Each row comes from the steps of one path. Every step used is in the known rows, and no mark comes twice. Write the path behind each row, first mark first.
In the rows, 128 means zero.
Known rows:
K F: 103, 120, 136, 135, 128, 135, 95, 103, 130, 96, 104, 117, 119, 99, 115, 154, 159, 117, 143, 195, 115, 134, 114, 135, 117, 165, 152
R Y D B: 117, 136, 125, 103, 117, 111, 117, 142, 123, 104, 135, 146, 166, 152, 147, 106, 147, 124, 122, 178, 128, 124, 118, 144, 114, 129, 151
D B H: 116, 133, 138, 111, 102, 106, 112, 115, 137, 118, 105, 111, 133, 152, 157, 116, 109, 123, 143, 175, 115, 144, 146, 139, 117, 122, 138
H T Z J R Y: 131, 102, 118, 125, 138, 140, 127, 166, 125, 151, 120, 141, 117, 104, 130, 138, 139, 163, 102, 115, 138, 112, 98, 128, 143, 123, 136
H T W: 113, 137, 126, 144, 138, 139, 129, 126, 126, 95, 172, 128, 136, 140, 149, 119, 107, 134, 155, 124, 146, 145, 115, 99, 130, 137, 130
C J R Y D: 99, 107, 122, 115, 135, 121, 114, 156, 117, 112, 138, 141, 138, 143, 117, 108, 164, 113, 107, 168, 125, 108, 112, 123, 113, 108, 130
K B H T Z: 152, 153, 116, 145, 131, 122, 151, 121, 131, 141, 121, 118, 146, 131, 123, 148, 130, 115, 147, 82, 142, 136, 161, 141, 117, 134, 126
J R: 99, 116, 135, 123, 169, 127, 109, 129, 138, 106, 115, 116, 119, 123, 125, 130, 143, 145, 121, 158, 109, 111, 105, 123, 139, 126, 111
H B D: 108, 147, 149, 110, 125, 127, 111, 98, 121, 88, 105, 123, 155, 101, 94, 116, 129, 104, 166, 146, 110, 121, 146, 129, 114, 127, 144
R Y: 112, 106, 135, 124, 132, 127, 91, 149, 125, 106, 108, 147, 137, 107, 124, 133, 141, 160, 127, 180, 130, 132, 114, 126, 123, 122, 158
K B: 127, 134, 136, 131, 142, 132, 108, 112, 129, 80, 116, 107, 167, 91, 102, 158, 159, 132, 137, 153, 123, 120, 147, 128, 118, 149, 118
R J Z T W: 105, 94, 128, 161, 141, 135, 116, 145, 143, 136, 147, 162, 91, 117, 137, 124, 121, 138, 94, 125, 132, 138, 97, 97, 151, 126, 106
D B: 119, 138, 138, 117, 141, 113, 112, 113, 129, 104, 119, 132, 147, 139, 151, 118, 127, 144, 134, 175, 111, 121, 121, 144, 126, 145, 142
B H T W: 111, 136, 126, 139, 113, 132, 129, 128, 131, 106, 163, 114, 129, 151, 156, 116, 95, 121, 160, 125, 148, 159, 132, 99, 124, 124, 129
W T Z: 136, 125, 115, 161, 149, 134, 128, 117, 135, 141, 125, 146, 126, 144, 85, 155, 125, 141, 126, 156, 125, 139, 150, 143, 121, 126, 121
T H B D Y: 155, 150, 158, 115, 126, 120, 100, 80, 121, 77, 110, 103, 156, 99, 94, 122, 139, 114, 137, 115, 119, 127, 157, 142, 109, 119, 138
W T H B D: 141, 143, 141, 121, 115, 139, 113, 87, 116, 97, 112, 121, 144, 109, 82, 120, 121, 117, 167, 127, 114, 144, 151, 134, 106, 114, 130
R J: 109, 108, 132, 96, 145, 152, 101, 123, 126, 117, 125, 133, 99, 102, 109, 129, 126, 128, 156, 175, 94, 128, 119, 99, 162, 144, 139
Y D B H T W: 114, 150, 117, 126, 100, 125, 141, 132, 128, 105, 177, 117, 147, 174, 168, 101, 102, 103, 154, 125, 151, 156, 131, 110, 117, 123, 130
B H T Z J R Y: 129, 101, 117, 121, 118, 135, 128, 167, 128, 159, 113, 130, 112, 114, 136, 135, 129, 152, 105, 115, 140, 124, 110, 128, 138, 112, 135
R J Z: 113, 107, 126, 134, 166, 137, 109, 134, 132, 140, 126, 126, 82, 111, 117, 126, 133, 135, 116, 146, 98, 119, 105, 103, 154, 130, 118
K B D Y: 152, 155, 149, 105, 129, 113, 89, 85, 137, 57, 103, 95, 184, 86, 83, 150, 161, 107, 121, 149, 110, 121, 168, 145, 104, 130, 134
J Z T: 125, 106, 144, 148, 153, 113, 116, 123, 138, 144, 107, 172, 98, 106, 128, 136, 144, 147, 96, 121, 132, 131, 106, 129, 118, 131, 116
J Z: 115, 122, 135, 160, 168, 119, 112, 127, 135, 124, 123, 125, 105, 127, 128, 130, 137, 145, 109, 142, 116, 122, 110, 119, 128, 125, 113

Which path is each row?
152, 142, 122, 127, 99, 134, 167, 128, 122, 163, 152, 132, 121, 145, 144, 129, 108, 113, 131, 93, 139, 129, 139, 126, 137, 141, 124 | Y D B H T Z J
133, 107, 115, 114, 114, 128, 132, 166, 129, 162, 111, 131, 122, 122, 151, 128, 129, 153, 99, 117, 137, 119, 108, 141, 136, 116, 139 | D B H T Z J R Y
131, 118, 123, 131, 135, 137, 148, 137, 135, 160, 127, 113, 98, 126, 134, 138, 119, 135, 115, 95, 125, 116, 118, 120, 150, 127, 103 | B H T Z J R
132, 119, 124, 135, 156, 143, 148, 136, 131, 152, 133, 124, 103, 117, 128, 141, 129, 146, 112, 95, 124, 105, 106, 121, 155, 138, 104 | H T Z J R
125, 122, 110, 111, 104, 130, 146, 166, 124, 146, 146, 134, 130, 145, 130, 120, 142, 107, 118, 113, 147, 129, 122, 122, 125, 109, 127 | B H T Z J R Y D
134, 148, 158, 101, 129, 115, 97, 83, 123, 74, 109, 106, 163, 96, 88, 125, 141, 105, 137, 142, 118, 119, 160, 143, 105, 126, 148 | H B D Y
145, 151, 121, 151, 160, 126, 149, 122, 126, 140, 132, 143, 133, 136, 125, 139, 127, 133, 149, 92, 136, 127, 134, 136, 129, 142, 135 | H T Z
148, 156, 117, 139, 130, 113, 153, 122, 132, 153, 122, 130, 137, 156, 147, 128, 114, 121, 145, 93, 136, 136, 147, 150, 121, 131, 138 | D B H T Z
146, 162, 112, 133, 122, 112, 162, 126, 129, 150, 138, 132, 145, 170, 146, 120, 122, 101, 146, 92, 141, 137, 150, 146, 116, 128, 134 | Y D B H T Z
107, 123, 109, 126, 107, 120, 135, 153, 121, 124, 167, 121, 141, 173, 167, 90, 116, 108, 120, 125, 147, 134, 117, 117, 113, 106, 131 | C J R Y D B H T W
152, 130, 130, 144, 132, 147, 154, 123, 120, 154, 145, 140, 108, 112, 126, 147, 111, 142, 134, 93, 134, 123, 127, 116, 149, 154, 124 | H T Z J
135, 148, 150, 126, 121, 132, 116, 94, 119, 92, 108, 119, 146, 102, 102, 112, 125, 115, 165, 111, 111, 131, 142, 128, 119, 118, 130 | T H B D
140, 112, 150, 157, 140, 132, 131, 108, 110, 143, 119, 146, 104, 102, 123, 117, 134, 146, 130, 66, 146, 131, 117, 130, 119, 129, 113 | J Z T H B
144, 109, 126, 152, 123, 153, 137, 120, 127, 155, 140, 142, 102, 119, 94, 159, 109, 150, 116, 144, 125, 132, 139, 121, 142, 140, 113 | W T Z J
127, 117, 108, 110, 81, 120, 135, 148, 135, 158, 125, 122, 129, 167, 134, 122, 120, 114, 104, 159, 132, 141, 144, 147, 116, 102, 123 | W T Z J R Y D B H
140, 147, 102, 125, 124, 111, 156, 152, 132, 159, 128, 133, 144, 164, 147, 118, 135, 112, 124, 90, 145, 128, 134, 153, 119, 114, 136 | J R Y D B H T Z
153, 132, 117, 123, 91, 134, 160, 146, 120, 167, 146, 140, 126, 138, 145, 128, 114, 123, 122, 98, 146, 131, 133, 130, 134, 134, 136 | R Y D B H T Z J
132, 131, 116, 117, 123, 129, 161, 140, 133, 160, 142, 116, 116, 148, 146, 123, 125, 116, 109, 95, 128, 112, 119, 131, 143, 127, 104 | Y D B H T Z J R
154, 135, 127, 133, 108, 135, 158, 124, 124, 166, 137, 129, 113, 130, 147, 136, 100, 133, 130, 95, 134, 129, 137, 129, 142, 145, 128 | D B H T Z J
110, 103, 139, 120, 148, 143, 120, 132, 132, 125, 127, 115, 99, 107, 127, 137, 130, 151, 110, 146, 110, 107, 100, 109, 155, 136, 103 | Z J R
121, 122, 117, 115, 86, 112, 138, 154, 137, 152, 120, 120, 130, 160, 153, 115, 124, 111, 102, 142, 129, 129, 135, 141, 128, 106, 123 | T Z J R Y D B H
